Known rows, with every step that occurs:
fova/nebe: [ 0.11 -0.21  0.32  0.02  0.81 -0.19  0.32  0.67 -1.40  1.91 -0.19 -0.54
  0.46 -0.62 -0.55 -0.19  0.26  0.08  0.56 -0.09]
nebe/fova/gevud/limil/revur/rona: [ 2.77  2.55  0.52 -1.30 -1.04 -0.20  3.64  1.31 -2.45  0.26  1.70  1.66
  1.00 -4.01  2.44 -2.52 -0.18  0.26 -0.60  0.17]
rona/revur/limil/gevud/fova/nebe: [ 2.36  1.73 -1.01  0.46  0.76  0.90  3.44  0.28 -2.29  2.05 -0.76  0.06
  1.83 -1.37 -0.36 -4.42  0.20 -0.34 -0.29 -0.84]
rona/fova/gevud/limil/revur: [ 0.52  1.42  0.57  1.06 -0.39  0.53  1.30  1.08 -2.39  1.92  0.11 -0.24
  0.65 -4.05  0.43 -2.17 -0.94 -0.04 -1.42 -0.82]
limil/gevud/fova: [ 2.59 -0.45 -1.16 -0.30 -0.39  0.43  1.05  0.16 -0.74  0.68  0.38  0.51
 -0.09 -2.16  0.73 -2.23 -0.05  0.35  0.31 -0.61]
vegu/gevud/limil/revur/nebe/fova: [ 3.75  5.64  0.59 -0.09 -0.16  0.97  4.40  0.54 -1.52  1.25  1.46  1.26
  0.00 -3.98  1.17 -2.04  0.84  1.05 -0.73 -0.05]
revur/rona/fova/gevud/limil: [ 0.99  1.54  0.65  1.11 -0.53 -0.63  3.29  0.29 -1.16  0.96 -1.20  0.02
 -0.05 -3.79  1.04 -1.02 -1.47 -0.36 -0.02 -0.98]
rona/fova/nebe: [-0.37 -0.11  0.61  1.12  0.40 -0.42  0.67  0.52 -1.00  2.21 -1.38 -1.18
  0.00 -3.12 -1.49  0.07 -0.93  0.23  0.39 -0.69]
nebe/fova/gevud/vegu: [ 3.21 -0.41  0.41  0.13 -0.34 -0.07  3.52  0.70 -2.52  1.75  0.53  0.28
  0.23 -2.73  0.76  0.59 -0.64  1.10 -0.02 -1.08]
nebe/fova/gevud: [ 1.70 -0.20  0.87 -0.20 -0.39  0.20  1.68  1.12 -2.18  1.03 -0.25  0.18
 -0.30 -2.78  0.64 -0.22 -0.77  0.69 -0.01 -0.54]
revur/nebe/fova/gevud/vegu: [ 3.73  1.68  0.74  0.10  0.12  0.41  5.17  0.25 -2.39  3.02 -0.06  0.77
 -0.37 -2.99  1.33  0.48 -0.23  1.56  0.62 -1.54]
vegu/gevud/limil: [ 1.92  2.36  0.10  1.20  0.29  0.27  2.06  0.05 -0.67  0.48  0.32 -0.13
 -0.05 -1.10  0.10 -0.77  0.37 -0.11 -0.70 -0.22]
vegu/gevud/limil/revur/rona/fova: [ 0.65  5.89 -0.37  0.83 -0.32 -0.24  3.07  0.27 -0.01  0.10  0.77  0.63
  0.20 -4.20  0.27 -1.08 -0.63 -0.71 -0.91 -0.20]
nebe/fova: [ 1.90 -0.68  0.57 -0.46 -0.79 -0.22  1.40  0.42 -0.37 -0.50  0.28  0.40
 -0.08 -2.33  0.32 -0.37 -0.36  0.95  0.04  0.12]
vegu/gevud/limil/revur/rona: [ 1.15  5.84 -0.66 -0.28  0.09 -0.09  2.71  0.37 -0.45 -0.27  1.98  1.30
  0.67 -1.55  1.07 -1.36  0.62 -0.79 -0.71  0.41]
vegu/gevud/nebe: [ 1.56  3.09  0.00  0.37  1.51 -0.03  2.35  0.36  0.62  1.79  0.85 -0.26
 -0.86  0.11  0.30  0.59 -0.35  0.68  0.68 -0.22]
revur/limil/gevud: [ 1.79  1.75 -0.55  0.20  0.12  1.17  1.31 -0.95 -1.26  1.03 -0.15  0.49
  0.47  0.73  0.17 -3.15 -0.51 -0.36 -0.25  0.11]
revur/nebe: [ 0.59  2.10  0.27 -0.12  0.42  0.52  1.61 -0.54  0.10  1.20 -0.60  0.39
 -0.59 -0.20  0.50 -0.11  0.43  0.42  0.65 -0.42]
revur/rona/fova/nebe: [-0.54  1.64  0.25  0.41  0.21 -1.18  1.99  0.24 -0.17  1.49 -1.19 -0.36
 -0.01 -3.32 -0.72  0.30 -1.07 -0.36  1.07 -0.44]
vegu/gevud: [-0.01  3.03 -0.29  0.70  0.68  0.33  0.83  0.12 -0.21  0.56 -0.01 -0.23
 -0.61 -0.35 -0.64  0.99  0.08 -0.40 -0.12 -0.23]
nebe/gevud/limil/revur: [ 2.16  1.79  0.18  0.31  0.17  0.88  1.13  0.65 -1.11  0.78  1.91  0.91
  0.88 -0.59  1.58 -3.08  1.25  1.00 -0.57  0.70]
revur/limil: [ 0.88  1.11  0.39  0.75 -0.38  0.61  1.46 -0.93 -0.53 -0.21 -0.94  0.24
  0.42  0.94  0.65 -1.54 -0.43 -0.22 -0.54  0.03]

Rows:
[ 0.95  0.64  0.49  0.57  1.34  0.32  0.83  0.76 -1.52  2.64  0.02 -0.22
 -0.04 -0.08 -0.05 -0.70  0.80  0.93  1.14  0.18] : fova/nebe/gevud
[ 3.26  2.27  0.89  1.00  0.64  0.97  3.52 -0.47 -0.52  1.94 -0.08  0.78
 -0.38 -0.31  1.88 -2.34  1.22  1.61  0.78 -0.25] : revur/nebe/gevud/limil
[ 0.98  3.31  0.62 -0.30  0.74  0.71  3.89  1.03 -1.68  2.00 -0.93  0.46
  0.11 -2.51  0.07 -0.71  0.12  0.59  0.13 -1.08] : rona/revur/nebe/fova/gevud
[ 1.80  1.92 -0.19  0.97  0.62 -0.04  2.36  0.94 -1.64  2.00 -0.53 -0.46
 -0.23 -2.99  0.00  0.21  0.39  0.12  0.36 -1.13] : vegu/gevud/fova/nebe
[ 1.66  3.56  0.60 -0.22  0.37  1.20  2.63  0.68 -2.66  2.79  0.57  0.87
  0.52 -1.68  1.85 -2.52  0.60  0.28 -0.66 -0.71] : fova/gevud/limil/revur/nebe
[ 1.67  3.68  0.74 -1.06 -0.07  1.05  2.68  1.16 -2.58  2.44  0.60  1.20
 -0.15 -3.40  1.38 -1.13  0.05  0.91 -0.10 -0.67] : limil/revur/nebe/fova/gevud
[ 2.24  2.03  1.16 -0.31  0.05  0.65  3.37  0.58 -2.10  2.32 -0.83  0.59
 -0.83 -2.95  1.24 -0.29 -0.33  1.09  0.66 -1.01] : revur/nebe/fova/gevud
[ 1.85  3.30  0.48 -1.32 -0.45  0.68  2.39  0.47 -0.75  0.86  1.17  1.38
  0.10 -3.07  1.05 -1.34  0.47  1.18 -0.09  0.15] : limil/revur/nebe/fova
[ 2.32  0.60 -0.31  0.96  0.60  0.34  2.38 -0.26 -0.42  1.53  0.98  0.31
 -0.01  0.59  0.65  0.29  0.56  1.28  0.55 -0.47] : nebe/gevud/vegu
[ 0.41  0.67  0.73  1.74  1.05  0.07  1.26  0.64 -1.07  2.99 -1.18 -0.93
 -0.46 -2.67 -0.92 -0.42 -0.40  1.06  1.05 -0.56] : rona/fova/nebe/gevud
[ 2.90  0.72  0.87 -0.49 -0.78  0.50  2.30  1.67 -3.25  1.08  1.52  0.82
  1.01 -3.79  1.63 -2.77 -0.11  0.70 -1.31  0.01] : nebe/fova/gevud/limil/revur
[ 1.14  2.77 -0.38 -1.03 -0.59 -0.39  1.85  0.20 -0.28 -0.82  1.97  1.56
  1.31 -1.20  1.72 -2.26  0.52 -0.40 -0.60  0.73] : gevud/limil/revur/rona
[-0.43  4.18  0.01  0.19  0.68 -0.19  1.83  0.95 -0.80  2.34  0.44  0.48
  0.19 -3.24  0.06 -1.03 -0.14  0.35  0.95  0.13] : limil/revur/rona/fova/nebe/gevud
[ 3.42  2.47  0.64 -0.11  0.75 -0.25  3.72  0.73  0.19  1.27  1.10  0.13
 -0.87 -2.45  0.56  0.24 -0.66  1.61  0.71 -0.03] : vegu/gevud/nebe/fova
[ 3.99  2.43 -0.18 -0.60  0.91  0.65  4.78  0.07 -0.41  1.41  0.83  0.69
  1.15 -0.81  0.27 -4.39 -0.84  1.12  0.03  0.24] : rona/revur/limil/gevud/nebe/fova
[ 3.37  1.79 -0.21 -0.19  0.96  0.82  2.84 -0.81 -0.46  2.21  0.69  0.45
  0.36  1.07  1.01 -3.57 -0.94  0.78  0.51  0.17] : revur/limil/gevud/nebe
[-0.38  2.42 -0.24  0.76  0.39  0.74  1.99 -0.43 -0.14 -0.50 -0.98  0.08
  1.44  1.36 -0.49 -1.90 -0.02 -0.69 -1.07 -0.14] : rona/revur/limil
[ 2.16  1.72  0.89  1.45  0.48 -0.76  3.77  0.35 -0.85  2.12 -0.71  0.01
  0.15 -3.43  0.65 -1.89 -0.16  0.88  1.21 -0.20] : revur/rona/fova/nebe/gevud/limil
[ 3.47 -0.91  1.29  0.29 -0.77  0.11  3.01  1.07 -2.71  0.94  0.04  0.28
  0.39 -3.34  1.46 -1.96 -0.48  0.97 -0.47 -0.40] : nebe/fova/gevud/limil
